Each row comes from the steps of one path. Every step used is in the known rows, and no mark comes twice. Write the path behind each row, first mark first.
Known rows:
dulu > lusob: [-13.5  16.7  -2.3   0.5 -12.3  12.7  -1.8 -21.3 -17.2   6.6  -4.5   8.2
  -1.7  36.3 -11.4  10.4 -19.5  -8.0 -14.7  19.9  12.1  -8.4 -41.5   2.8
  -8.4  -1.0  16.9  17.4  23.2]
tavitiz > sogot > rifi > vube: [-13.1  -6.3 -10.5 -10.5  45.0  23.1   8.1   3.4 -23.9  -9.8   6.7   3.1
 -31.6 -18.6 -28.8  23.0   1.2 -28.9 -38.6 -30.0  14.6  34.5   7.1   1.4
  10.0 -30.4  15.9  -4.3  -6.8]
molel > vugufof > dulu > pakeri > tavitiz: [ -2.3 -24.7  29.5  17.4 -74.4  14.4   7.3   1.2 -15.4 -11.1 -20.5  12.3
  11.2 -16.6  29.5 -13.1   1.9  15.8  24.7 -11.8 -13.8 -37.3  12.8 -21.6
 -10.8   4.9  -0.3 -24.1 -19.3]
kabor > vube: [-13.4   0.6  -5.6  -5.2 -64.4 -11.5  -5.6 -13.3 -25.6  14.9   9.6  -0.7
 -11.2  40.4 -23.8  -2.5  -8.8 -19.5 -26.8   4.8  -8.9   7.6 -70.0   4.9
  12.4 -29.6  26.5   2.6   2.3]
leteg > lusob: [  8.4   5.4 -14.7 -10.2 -25.2 -21.9  -8.6 -10.9   8.5  11.9  13.7   7.9
  18.2  12.0  -0.3  -4.2 -27.4 -13.6   6.5   9.5   3.6 -20.5 -53.9   6.1
   7.3  -8.4  19.9  10.1   5.0]
dulu > lusob > tavitiz > sogot > rifi > vube: [-10.2   5.1 -23.3  -6.4  89.4  29.4   5.1  -2.8  -1.6  -6.2   4.7 -21.6
 -11.4  23.3 -26.1   1.3  -9.2  -6.7  -0.6  -9.8  31.2  33.8  18.9  -3.5
  -4.8 -16.4  20.6  23.9  33.3]
pakeri > molel > lusob > tavitiz: [  3.5  27.3   6.9  -3.5  -8.9 -22.3 -15.3  16.4  19.1  -1.4   5.4 -42.8
  10.5 -13.2 -12.4  -4.4  18.5   7.8  13.3   8.3  -5.1  13.4  18.5  10.1
 -17.0 -11.2 -25.4  -5.0  -3.8]
molel > vugufof > dulu > pakeri > tavitiz > sogot > rifi: [ -4.8 -34.2  34.3  15.9 -34.5  27.2  12.1   2.6 -12.7 -21.2 -16.1  -2.6
  -1.7 -33.0  26.0 -13.6  -3.2  13.0  12.5 -28.8 -10.5 -13.0  27.7 -22.3
  -1.8   3.6  -4.7 -29.0 -36.7]
leteg > lusob > tavitiz: [  7.3   5.8 -30.2 -16.4  18.6 -25.7  -8.8  -2.5  24.4  12.3  13.4 -11.5
  43.7  20.5  -3.3  -9.8 -14.1  -2.2  28.2   8.3  15.7  -2.3 -12.4   2.7
  11.6  -9.3  24.1  14.2  17.4]
tavitiz > pakeri: [ -4.8   5.2 -20.7   1.1 -13.7 -21.4   8.5 -31.4  -7.3   7.1  -1.5  42.8
 -14.0 -17.3  13.8  68.8   5.1 -33.2 -36.6  -3.2 -12.8  23.7 -15.9   5.2
  14.5 -12.3  -6.5 -17.6 -20.0]
dulu > lusob > tavitiz: [-13.8  17.1 -20.3  -5.2  32.9   7.6  -3.3 -12.8  -3.5   6.3  -3.9 -11.1
  23.0  44.6 -14.6   5.1  -5.6   3.4   7.4  18.7  23.6   9.5  -1.6  -0.6
  -4.4  -1.5  20.2  21.7  33.7]
pakeri > tavitiz: [  7.7  10.9  15.8 -16.0 -36.1  -6.2 -10.9  -3.8 -14.7  -1.2  -9.7  15.8
  -1.3  13.8  -4.0  49.2  -2.6 -11.7  -5.9  22.3  -3.9 -28.8  -8.5  -7.1
 -10.2  -4.9  13.4   8.4  -7.2]
pakeri > dulu > lusob > tavitiz: [ -2.6   7.2 -14.1 -26.2  -3.7  15.7  -3.1  14.5 -17.6  -1.7 -18.2  -6.0
 -10.7  43.2  -0.3  24.4 -12.4  15.8 -18.6   8.9  14.5  21.3 -15.1 -13.5
 -36.9  -4.2  12.8  18.7  24.3]
lusob > tavitiz: [-16.2  13.6 -24.8 -15.6  18.7 -14.0  -5.5   3.0  -9.0  10.1  -7.8   0.0
  41.6  21.0 -16.4  24.3  22.6  -0.1   4.7   9.7  18.5  22.9  25.9  -1.6
  13.9 -13.6  22.4   0.0  15.6]
pakeri > molel > lusob > tavitiz > sogot > rifi > vube: [  5.3  14.4   2.2  -7.2  40.7  -4.2  -7.0  23.6  21.6 -14.3  15.3 -53.7
 -24.3 -31.8 -25.5 -11.4  15.3  -4.5   3.6 -18.8   1.8  30.0  36.2   6.5
 -22.7 -24.8 -22.9  -2.8  -2.7]
leteg > lusob > dulu > pakeri > tavitiz > sogot > rifi: [ 22.5 -20.7 -19.6  -7.6  65.8  -5.0   2.9  -0.8  24.3  -2.4  28.5 -19.4
 -11.4  -6.8   6.0 -33.6 -28.4   2.2   1.8  -3.3   2.1 -19.0 -23.4   3.8
  13.8  19.4  14.5  18.7 -14.1]
pakeri > molel > vugufof: [ -6.4   3.5  27.7   6.0 -77.8 -13.3  -7.2  -4.4 -27.1  -9.0   0.7 -17.8
  -6.1 -26.9   9.9   8.2   8.1  15.1  -4.3 -11.8 -25.1  -1.8  17.7 -11.2
 -14.4  -6.3 -22.0 -26.6 -29.4]
leteg > lusob > tavitiz > sogot > rifi: [  5.0  -5.1 -24.6 -15.6  66.1 -10.1  -4.2  -2.0  24.9   1.5  16.3 -28.4
  32.0   2.9  -4.4 -10.5 -18.4  -1.4  15.3 -10.0  19.4  26.7   5.7   1.2
  24.6 -10.0  18.2  12.0  -3.2]
tavitiz > lusob: [-27.9  15.6  22.3   4.0 -38.8  -1.6  -9.3 -28.9 -32.0  20.4   7.7  59.0
  34.0  22.3  -8.3   8.9   1.0 -19.4  -1.7   9.2   6.6  -4.5 -20.4   5.5
  20.4  -1.5  -5.2  10.0  21.3]
leteg > lusob > tavitiz > sogot: [  6.5   4.5 -23.1  -5.7  37.8 -10.2 -11.0   1.5  23.8   9.1   8.3 -14.2
  39.2  14.0   5.6  -6.6 -13.9   7.1  24.9  -1.0  15.4  21.4   6.5   5.7
  31.6 -11.4  11.7  16.3   3.2]
leteg > lusob > dulu: [  4.3  -8.7 -49.2 -19.3  19.5 -26.1 -15.5   3.6   4.6  16.7  32.1   2.1
  16.6  11.6   5.5 -26.6 -28.5  18.5   2.0  12.3   3.9 -19.3 -67.8   8.5
  18.5   6.7  18.9  24.8  13.4]
molel > lusob > dulu > pakeri > tavitiz > sogot: [  4.3  10.8 -20.9  11.4  48.4  -0.3  -3.7   7.4  14.5   4.6  19.7 -18.5
 -12.7  -5.9  17.6 -26.5   3.4  20.4   1.2   9.0   2.6  -7.6 -12.3  20.9
  14.9   8.6 -13.4  23.1 -20.4]
leteg > lusob > tavitiz > pakeri > molel: [ 24.7   3.1 -23.4  -8.3  22.4 -36.0  -5.1 -10.4  43.8   3.9  17.9 -12.7
  14.9 -11.1  11.1  12.9 -11.1 -10.5  19.8  -2.2  -6.2  16.1   4.7   2.1
   4.3  -5.1  -4.7  -1.1   0.5]
molel > vugufof > dulu > pakeri > tavitiz > sogot: [ -2.7 -24.9  33.2  26.5 -58.9  26.9   5.9   3.9 -16.8 -13.0 -23.5   9.3
   7.2 -22.7  35.8 -10.1   1.0  23.3  23.1 -19.1 -13.7 -20.5  30.5 -18.2
   6.8   4.1  -8.4 -23.0 -29.3]

Write each row's path:
[ -0.3  -5.6 -23.5 -28.2  46.6  34.0   6.6  22.0 -13.2 -13.7  -9.9 -17.4
 -42.2  26.1 -15.0  18.6 -14.6   4.8 -26.0 -17.8  20.6  38.8  -0.7 -16.9
 -41.9 -19.2  17.2  19.2  24.6]	pakeri > dulu > lusob > tavitiz > sogot > rifi > vube
[  2.9   2.7 -21.4   1.6  74.9   0.2   2.7   5.0  17.9  -2.2  27.2 -32.7
 -16.0 -15.3   8.4 -28.4   2.3   7.3  -8.6   0.4   5.3  -2.1 -16.7  16.4
   7.5  10.1  -8.9  18.2 -27.6]	molel > lusob > dulu > pakeri > tavitiz > sogot > rifi
[ -2.7 -10.6  -5.9   9.2  -6.1  -9.7   6.3   4.0 -15.3  -1.0  11.3 -11.3
 -21.0 -17.6   8.9 -33.1  17.6  23.8 -14.6  -4.7 -16.4 -14.0  13.1   0.3
   4.6  22.5  -9.5 -11.9 -15.2]	lusob > dulu > pakeri > molel > vugufof
[-19.1  -2.3   3.2  -6.4  32.2  16.6   4.5  -4.9 -27.4  -7.3  -0.5  -4.4
  -7.4 -15.7 -15.9  29.9   0.8 -15.1 -44.6 -19.0   9.4  43.8   5.6   3.2
  27.0 -13.8   5.3  -9.9 -30.0]	tavitiz > sogot > rifi
[ -3.2 -12.1  28.4   7.0 -54.9   7.9 -10.8  16.4  -7.6 -14.1 -11.0 -26.3
  11.2 -16.1   9.1 -19.7  -0.1  37.8  28.3  -7.8 -15.5  -0.6  24.3 -19.4
 -25.6   4.1 -23.2 -18.7   3.8]	pakeri > molel > vugufof > dulu > lusob > tavitiz
[ -3.8   2.1  10.7 -10.9   1.3  -3.6 -21.0  -9.1 -21.0  11.3  20.0  40.3
   9.7  21.2   4.4  14.0  -7.0  12.2   8.8  22.3  -1.5 -26.7 -19.5  -5.4
   9.3  17.8  -6.3  33.3  14.2]	pakeri > tavitiz > lusob > dulu
[ 21.0  -2.9 -41.8 -19.8  23.7 -27.4  -0.9  -3.3  32.8   6.2  10.4  -0.1
  10.5   4.3  21.1  23.5 -19.4  -4.4   8.9  -4.1   2.2  20.4 -16.2  -2.7
  -1.5  -9.6   6.7   6.3   0.7]	leteg > lusob > tavitiz > pakeri > dulu
[  1.1  -6.0  -2.4   1.4   5.8  -8.6   4.4  14.2  -9.8   2.3   4.3  -0.7
 -19.5  -8.9 -12.8 -24.1  18.7  10.7 -23.2   5.6 -10.9 -11.5   6.2   7.2
   4.6  23.2  -3.8  -6.5   0.8]	lusob > dulu > pakeri > molel
[  8.5   8.8  20.1  -2.0 -12.7  12.5 -13.1  -2.8 -15.1  -4.6 -12.7  11.6
  -6.0   6.4   5.8  50.5  -3.4   1.2 -10.8   8.9  -3.2  -0.1  18.1  -3.2
  16.3  -4.9  -0.3  12.4 -23.1]	pakeri > tavitiz > sogot
[ 12.6  22.4  31.1  18.7 -13.5  -8.5  13.2   0.6  26.9  -5.0 -10.3 -30.8
  -6.6 -14.3 -13.8 -22.9  28.4 -19.6   7.3   0.8  -5.9  -7.0  48.3  14.4
 -18.5   3.6 -15.0 -17.9 -12.7]	dulu > pakeri > molel > lusob > tavitiz
[ 15.1   9.0  34.4   8.9 -34.3   4.6  15.8 -15.3   0.3  -4.9 -21.6  13.5
 -16.0   8.8  -7.5  21.6  12.7 -36.3  -6.2  10.5  -4.7 -41.1  25.4  -1.0
 -10.9   9.2  15.5  -7.0 -14.6]	dulu > pakeri > tavitiz
[ 12.7  21.9  38.8  21.8 -42.6  -6.9  13.9  -6.3  16.9  -5.6 -12.0 -20.5
 -20.3 -18.2 -12.3 -19.8  21.4 -27.0  -5.1   0.5 -13.8 -20.2  21.4  17.2
 -20.5   3.2 -18.3 -20.5 -18.4]	dulu > pakeri > molel > lusob
[ -7.0  13.4 -27.7   2.3  47.0   0.7   3.9 -27.0  10.1   4.6   1.7   1.0
   6.4  24.5   2.6  32.9  -6.0  -5.7   0.3   9.4  13.2  28.0   1.8  -0.7
  -0.4  -1.1   6.1  13.7  20.1]	dulu > lusob > tavitiz > pakeri
[-11.4 -10.7  11.8  -2.6 -41.4  27.0  -9.1  17.5 -13.1   0.2 -26.9  25.9
  12.8  21.3 -11.3  -5.4 -22.4  14.0   9.4  17.2   7.1 -16.2 -52.2  -5.4
 -15.5   3.3  11.6   2.8  41.8]	vugufof > dulu > lusob
[ 12.9  -9.7 -31.8  -3.4  21.3 -19.5   0.8  -2.1  18.0  13.0  23.9   0.2
   2.4   8.6   4.3 -40.3 -18.4   2.0   5.8   7.1   2.5 -30.1 -44.4  10.0
  15.8  16.2  20.6  16.1   8.5]	leteg > lusob > dulu > pakeri
[-16.8 -21.6  -9.5  13.1 -18.4  10.7   0.9  -9.0  -7.1  -5.2  -4.8   5.7
  21.7  -9.1  38.9  -0.3 -11.4  32.6  26.9 -14.6  -4.2  10.6  -1.1 -20.6
  -1.9  -2.1  -7.0 -12.7   1.4]	molel > vugufof > dulu > lusob > tavitiz > pakeri
[-12.6  -8.8 -20.0 -32.4  30.3   1.4  13.5  -0.5 -22.0  -9.1  15.9   5.5
 -37.2 -13.9 -49.9  18.5   0.4 -52.7 -33.6 -20.2  15.2  -0.6 -26.6  -7.1
 -27.3 -33.7  39.6  -8.7  15.9]	sogot > rifi > vube
[ -9.4  -6.5 -24.8  -1.3  23.4  -6.7   8.0   4.0 -18.0  10.5   7.8  15.2
  -7.6   7.2  -7.2 -18.6  15.6   4.9 -24.5   8.9   2.6 -12.9 -14.6   8.6
  19.8  18.3  16.5   1.0   5.1]	lusob > dulu > pakeri
[  8.2 -15.0  53.4  10.5 -79.1  16.1   7.2  28.8  -0.6 -10.2 -41.3  16.2
  -3.5 -15.8 -20.5 -15.7  11.6  -6.8   6.1   0.7 -15.0 -24.4  11.3  -4.0
 -19.7   9.2  -8.4 -33.8  13.8]	vugufof > dulu > pakeri > molel
[ -0.6  20.5 -44.9  -9.4  33.5 -22.5  -1.1   2.0  26.2   5.9   8.1 -15.1
   8.0  -5.7  22.4  29.1   9.3  -0.3   0.4   0.9   4.6  41.0  -6.9   9.4
  -8.6 -19.4 -17.2   5.5 -12.9]	molel > lusob > tavitiz > pakeri > dulu
[ 20.9  -8.4 -16.2  -2.8  10.7 -21.1  -1.3   4.8  23.5   6.4  22.5 -15.0
  -7.7  -3.7   0.6 -47.6 -18.0   8.0   6.3   5.4  -8.0 -31.2 -32.3   8.9
   3.6  19.6   5.7   8.6   5.3]	leteg > lusob > dulu > pakeri > molel
[  8.9  10.9  52.5  17.3 -34.7   9.7  12.6 -30.4  -2.3   1.7 -11.4  37.8
  -3.5  14.7  -5.3   5.7  10.8 -37.6   6.9  10.8  -3.3 -43.4  26.3   0.0
  -3.3  14.5   1.7   3.4  -2.1]	dulu > pakeri > tavitiz > lusob
[-23.9   1.8   8.3  10.8   6.1   1.9  -0.3 -19.9 -23.9  20.9  20.4  52.0
  18.3  17.4  -3.8 -29.5   8.4  -2.1  -5.5   8.1   5.5 -13.7 -14.7  10.5
  28.0  22.4  -6.1  14.6  24.8]	tavitiz > lusob > dulu > pakeri
[ -7.1 -12.7  -8.5  -2.2   5.2  17.0  -3.6  10.0   9.7  -0.4 -21.4  18.9
  17.5  12.1   0.7  10.5 -13.4  12.8  19.1   8.2   7.6  13.8 -16.7  -8.5
  -6.0   3.1   1.6   0.3  41.2]	vugufof > dulu > lusob > tavitiz > pakeri
[-16.0  12.5 -15.5  -2.4  41.9   4.0  -6.9   6.5 -10.5   5.7 -12.5  -3.9
  37.4  14.7  -6.7  23.7  23.3  12.8  -0.5  -2.2  20.2  51.8  53.7   3.4
  40.9 -15.3   3.9   3.6  -1.4]	lusob > tavitiz > sogot
[  4.7   3.9  45.5  27.2 -68.3  -1.4  18.8 -17.1  -9.6 -11.0 -14.4 -11.0
 -18.1 -24.8   3.8 -12.7  21.5 -14.5  -6.1 -13.9 -21.8 -21.6  46.0  -3.8
 -16.4   6.7 -13.6 -37.1 -32.0]	dulu > pakeri > molel > vugufof
[  3.3 -18.2  -9.0  -5.2  66.7   8.3   9.4   6.7  -7.3  -6.1  10.9  -6.5
 -26.3  -7.6  -3.5  -8.4   5.9   6.1 -26.5  -1.4   0.1  -5.9  10.5  -0.4
  16.9  23.7   8.1   8.0 -18.9]	lusob > dulu > pakeri > tavitiz > sogot > rifi
[  8.8  -8.1  41.7  20.9 -23.1  21.2   2.5  37.7  25.6 -10.7 -34.0 -12.8
  10.4 -22.3  -7.6 -33.3  17.2  10.4  26.1  -6.3  -4.4   3.1  42.2   5.0
  -4.5   5.0 -23.7 -22.9   4.8]	vugufof > dulu > pakeri > molel > lusob > tavitiz > sogot
[ 10.8  12.1  49.0  17.0 -54.9  -1.1  16.7  -9.0  -0.6  -7.1 -22.2  -0.2
 -23.4 -11.7 -22.2  -1.3  23.8 -33.9 -18.2  -1.2 -14.9 -18.4  35.8   6.2
 -14.5   7.3  -5.0 -31.0 -13.4]	dulu > pakeri > molel
[  1.0   1.9 -36.7 -19.9  23.6 -16.5   5.3   2.4   1.5   2.5 -10.3  11.9
   0.6   1.6  12.3  63.3  16.8  -2.8 -19.4  -6.7   1.3  50.6  25.8  -8.6
  -2.6 -14.4  -1.2  -7.8  -4.3]	lusob > tavitiz > pakeri > dulu
[  5.3   1.9 -21.2  -7.9 -14.9   2.4  10.4 -19.5  -6.6  -2.0  -9.8  31.2
 -48.2   2.1  23.5  67.9 -17.5 -12.9 -47.3  -3.7 -12.5  29.8 -37.5  -6.4
 -24.9  -4.5 -10.7  -2.5  -8.5]	tavitiz > pakeri > dulu > lusob
[ 16.6 -16.1 -17.1   3.9   0.4 -21.1  -0.3  -1.2  16.6   2.4  30.2 -21.9
  -3.3 -13.3  21.4 -58.2 -18.9  19.9  15.8  -5.6 -12.9 -31.8 -24.9   1.0
   4.2  19.9  -0.5   2.8 -10.6]	leteg > lusob > dulu > pakeri > molel > vugufof
[ -1.4  13.0  36.3  -4.9 -38.3   0.7 -14.9 -21.2 -18.2   7.8   5.4  45.1
  15.3  22.6  -0.7  32.9  -6.1 -13.6  11.0  20.5  -2.0 -30.4  -5.8  -6.4
  -2.0   4.7  -4.7  22.7   8.0]	pakeri > tavitiz > lusob
[ -3.4 -11.0  38.7  10.2 -82.8  10.4 -10.2  10.5 -16.2 -14.3 -12.2 -13.9
  -3.7 -20.0  11.3 -16.3  -8.9  32.4  13.8  -6.5 -23.3 -12.0  -0.9 -17.9
 -27.7   4.1 -24.6 -22.5  -4.2]	pakeri > molel > vugufof > dulu > lusob
[-13.4  27.0 -24.8   5.0  47.2  -6.5 -12.1   8.0  16.1   9.1   9.2 -28.6
  34.7   4.0   6.4  -3.8  15.1  14.4  15.1   3.3  19.0  38.8  14.0  20.3
  24.8 -20.5 -10.9  15.8  -9.7]	molel > lusob > tavitiz > sogot
[ -6.2  24.8 -41.0   0.3  45.4 -27.6  -1.6 -12.4  30.6  10.3  17.2 -12.9
  19.2  -9.0  14.7  21.9  14.4  -7.0   9.5   3.9   7.1  34.1  -2.4  17.7
  10.0 -18.8 -14.9   4.6 -10.3]	molel > lusob > tavitiz > pakeri
[  5.1  11.1 -24.7   1.8  33.0 -12.1  -3.0   4.1  14.3   6.9  22.4 -17.5
  -7.5  -0.6  10.8 -26.6   5.4  10.9   4.5  17.4   0.7 -27.1 -28.7  18.1
  -2.5  10.5  -5.5  22.0  -9.9]	molel > lusob > dulu > pakeri > tavitiz
[  6.0  -8.4  -7.5   4.3  37.5   7.2   1.7   8.1 -11.1   1.3   2.7   6.6
 -18.1   3.5   5.2  -5.5   9.3  15.7 -17.0   6.8  -1.8 -12.6  12.9   4.0
  22.4  23.1   3.4  12.5 -11.5]	lusob > dulu > pakeri > tavitiz > sogot
[  6.0 -12.1  10.8  19.1 -45.6  -3.1   3.7 -17.7   4.3 -12.5  -2.7   9.7
 -30.3 -42.3  31.7  31.7  -8.8   4.8  -6.0 -17.6 -34.1  16.8  -1.5 -12.4
 -16.7   2.3 -39.8 -28.5 -20.8]	tavitiz > pakeri > molel > vugufof > dulu > lusob
[ 13.4 -18.1  48.2  13.7 -45.6  33.1   4.0  23.6  -0.6 -11.3 -43.5  25.9
  -3.9  -4.1  -1.9   3.0   1.6  -1.7  12.3   2.2  -6.3 -25.8  17.4  -6.5
  -0.4   9.1   0.7 -14.9   2.6]	vugufof > dulu > pakeri > tavitiz > sogot
[  9.2  -7.2  34.8  10.7 -37.6   9.4   3.0  35.7  23.5  -8.7 -29.6 -10.2
  11.8 -15.9 -13.9 -33.5  16.8   2.7  29.2   1.2  -6.2 -14.9  25.9   2.1
 -19.9   6.1 -15.2 -24.5  16.5]	vugufof > dulu > pakeri > molel > lusob > tavitiz
[ -9.3 -24.0  -3.8 -10.8  44.3  42.2  -1.5  33.3   0.6 -11.7 -15.2  -0.2
  -0.7   8.9 -27.9 -16.8 -15.5   8.9  18.2  -9.3  23.5  18.2  -5.0 -12.2
 -13.9 -10.9  17.0   6.8  52.6]	vugufof > dulu > lusob > tavitiz > sogot > rifi > vube
[-19.0  -4.9  21.8  19.9 -14.8   0.0  -0.9 -19.6 -24.9  11.5  25.7  32.2
   9.6  -4.3  12.4 -45.7  10.2  15.4   7.1  -5.5 -10.0 -15.8   7.7  -0.1
  18.0  26.0 -27.3   3.4   4.0]	tavitiz > lusob > dulu > pakeri > molel > vugufof
